What can hang from each mark
j932: j48 j193 j496
j649: j161 j496
j161: j649
j754: j259
j259: j48 j754
j745: j48 j161 j754
j295: j259
j48: j259 j745
j458: j193

Known rows, with every way that one mark hangs from another
j932(j48(j745) j193): [-14   2   1   9   2  23   7   8   6  -8  -9  -4   3  -2  11   3  -4 -14
 -18   3  15]
j48(j259 j745(j161 j754)): [  6   9   1  -5  -6 -14  -3  -3  -8  -4  14  -2   7 -11   7 -10   1   9
  15 -12 -10]
j754(j259(j48)): [ 11  -3  13  -3 -11 -12  -6   1  -4   3  -4  -2   0   0 -15   6 -19   4
   2   5  -2]
j932(j48(j745(j754)) j496): [-11  -6  -1  -9  -4  18  10  18   6 -14  -7  12   7  -5  -3  -6   5  -7
 -10   6   5]
j932(j48(j745(j161)) j193): [-20   6   5   6   3  21   5   2   2  -1 -15  -9  -9  -1  11   6   1 -11
 -25   1  20]
j295(j259(j48(j745(j161 j754)))): [  4  -2  -1  -2  -8 -12   3  -5   0   0  17   7   0  -9   4   0 -11  10
  17  -4  11]
j295(j259(j48(j745(j161)) j754)): [ 12   1  -7   3   7  -8  -1 -11   7   5   7   1   6  -2  10   2  -8   6
  26  -1   3]
j458(j193): [  6   2  11   4  -6  -2  -1  -5   4   8  -6  -8  -8   8  10  10   8 -17
 -15  12   6]
j48(j259 j745(j161(j649) j754)): [ -4   4 -10  -8   1 -13  -8  -4 -12  -1  16   5   8  -6  -1  -6   4  16
  27 -15 -16]
j259(j48(j745(j754))): [12  2 -1 -1 -2 -1  6 10  5  3  9 11 -3 -8 -5 -4 -6  1 12 -7  3]
j932(j193): [  4   2   2  14  -3  -2  -2 -13   3  -6 -12  -7  -1  13  13  10   5  -9
 -22   8  12]
j932(j48): [  3  -4  20  -6  -3  14  -5  -6   0  -4 -11  -3  -6   9  -4  -1 -10  -2
   2  16  -8]
j161(j649): [  5  -4  -4  -3   1   0 -13 -15  -9   0  -6   3   1  18  -6   6   4   9
  12   8 -18]
j932(j48 j193): [ -9  -3  12   7  -1  14   1  -6   7  -6 -14  -5  -5   9   7   7  -5 -12
 -17  12  12]
j649(j161): [ 20  11   3  -2  -3   0  -6  -8  -5  -3 -12  -1 -25  13   9   1  14   6
 -22  15  -7]
j932(j48(j259) j193 j496): [-27 -14   2   8  -7  11   8  -6   7 -20 -11   5  10   9   8  -2  -6 -14
 -13   9   5]
j48(j259(j754) j745(j161)): [ 11  12  -5   1   7  -7  -7 -10  -2   2   2  -8  14  -3  13  -8   3   4
  23  -8 -18]
j48(j259(j754) j745(j161(j649(j496)))): [  4   2 -26  -1  12  -3  -7  -5   2  10  15  -6  12   6   4 -12  10   1
  22 -11 -26]
j745(j48 j161(j649(j496)) j754(j259)): [ 23  -8   3  -8   2 -17  -6   7  -8  16  16  -4 -13   2 -26  -2  10  13
  -8   4 -18]
j259(j48(j745(j161(j649))) j754): [  6   7 -12   0  20   1  -7  -4   5  17  -7   5  -5   5  -5   6   5   3
  25  -9  -8]

Rows
[  7   2   2  -2  -9  -2  -1  14  -6   1   1  -1   8 -10 -11   2 -19   3
   1  -3   2] : j754(j259(j48(j745)))
[ 11   6  19 -11  -7 -29  -9   1  -4  13  -1  -2 -14  -5 -18   7  -5  11
  -1  -2   8] : j745(j161 j754(j259(j48)))
[-24  -4 -15   1   4   7   5   9   7   3  18  -1  -1  -3   1  -9   3  -9
  -3 -11   4] : j932(j48(j259 j745(j161(j649(j496)) j754)) j193)
[  1   9  -6 -12   1 -13 -11  11 -15   6   2  -2   4  -9 -12   6   8  15
   1 -10   1] : j48(j745(j161(j649) j754(j259)))
[-23 -11   3   7  -3  17   9  -1  10 -15 -24   3   0  13   6   7   4 -19
 -33  15  17] : j932(j48 j193 j496)
[ 32  -8  20   2  -6 -16   2  -8  -5  -9  22   6   7  -3  -3 -14  -7  13
  28   5 -27] : j745(j48(j259) j754)
[  2  -1 -18  -6   4  -1   3  10   5  17  16   7 -17   1 -14  -5   4  -1
   2 -11  -1] : j259(j48(j745(j161(j649(j496)) j754)))
[ 10  13   5  -9  -6 -14  -6  12  -9   3   0  -8   3 -15  -5   3   5  10
 -12  -7   7] : j48(j745(j161 j754(j259)))
[-22  -7 -13  12   8  18  11   6  15 -16  -8   5  24  -1  16  -5   2 -19
  -2  -1   6] : j932(j48(j259(j754) j745) j193 j496)
[ -1 -11 -22  -5  -3  -6   3   0   5   8  30   9  -3  -1  -6  -5  -4   7
  14  -5   4] : j295(j259(j48(j745(j161(j649(j496)) j754))))
[-32 -10  -9   9  -5  22  15   8   6 -22  -5   6  18  -2  13  -6  -5 -17
 -14   0  10] : j932(j48(j259 j745) j193 j496)
[ 15  -4  -9   6   5  -3   2  -7  10   0  13   7  17  -3  10  -2 -12   4
  31   1   0] : j295(j259(j48(j745) j754))
[-38  -4  -6   7  -4  18  12   2   2 -16 -11   1   7  -2  13  -3   0 -15
 -19  -2  13] : j932(j48(j259 j745(j161)) j193 j496)
[-24  -2 -17   3   7  25   5   9   6   7  -2  -8 -11   7   2   1   7 -15
 -28  -1  12] : j932(j48(j745(j161(j649(j496)))) j193)
[10 13  2 -5 -2 -7 -2  3 -5  3  0 -3 -5 -7  3 -1 12  6 -6 -4  6] : j48(j745(j161 j754))
[ 18  -1  15  -6  -9 -24  -6   7   1   5   5   4   0  -7 -18   3 -12   8
   7   0   2] : j745(j754(j259(j48)))
[-30  -1   0   0  -3   8  10  21   4  -8 -15   0   2 -10  -1   7   8 -12
 -39  -2  32] : j932(j48(j745(j161 j754(j259))) j193 j496)
[-33  -2  -6   7   1  24  12   8   5 -11 -24  -2  -4   3  11   7  10 -18
 -40   4  26] : j932(j48(j745(j161)) j193 j496)
[ 26  -2  24  -2  -3 -21  -2 -14 -10   0  15   0  -8  -3  -4 -11   0  16
  21   2 -24] : j745(j48(j259) j161 j754)
[ 29   1  19   5   9 -13  -7 -23  -5   4   2  -8  -1   6   3  -7   1  10
  26   6 -32] : j745(j48(j259(j754)) j161)
[14 10 -2  3 15 -1 -1 -3  9 14 -8  0 -6  0  2  4  3 -2 14 -7 -2] : j259(j48(j745(j161)) j754)
[ -8   2  -4  -7   0  -3  -8   8 -13   8  -5   0  -3  -5 -18   8 -12  11
   6  -7  -1] : j754(j259(j48(j745(j161(j649)))))
[ 13  -5  11   0   7   0  -9 -18 -17   5  -7  -2 -18  14 -10   5   7  15
   8  11 -24] : j745(j48 j161(j649))
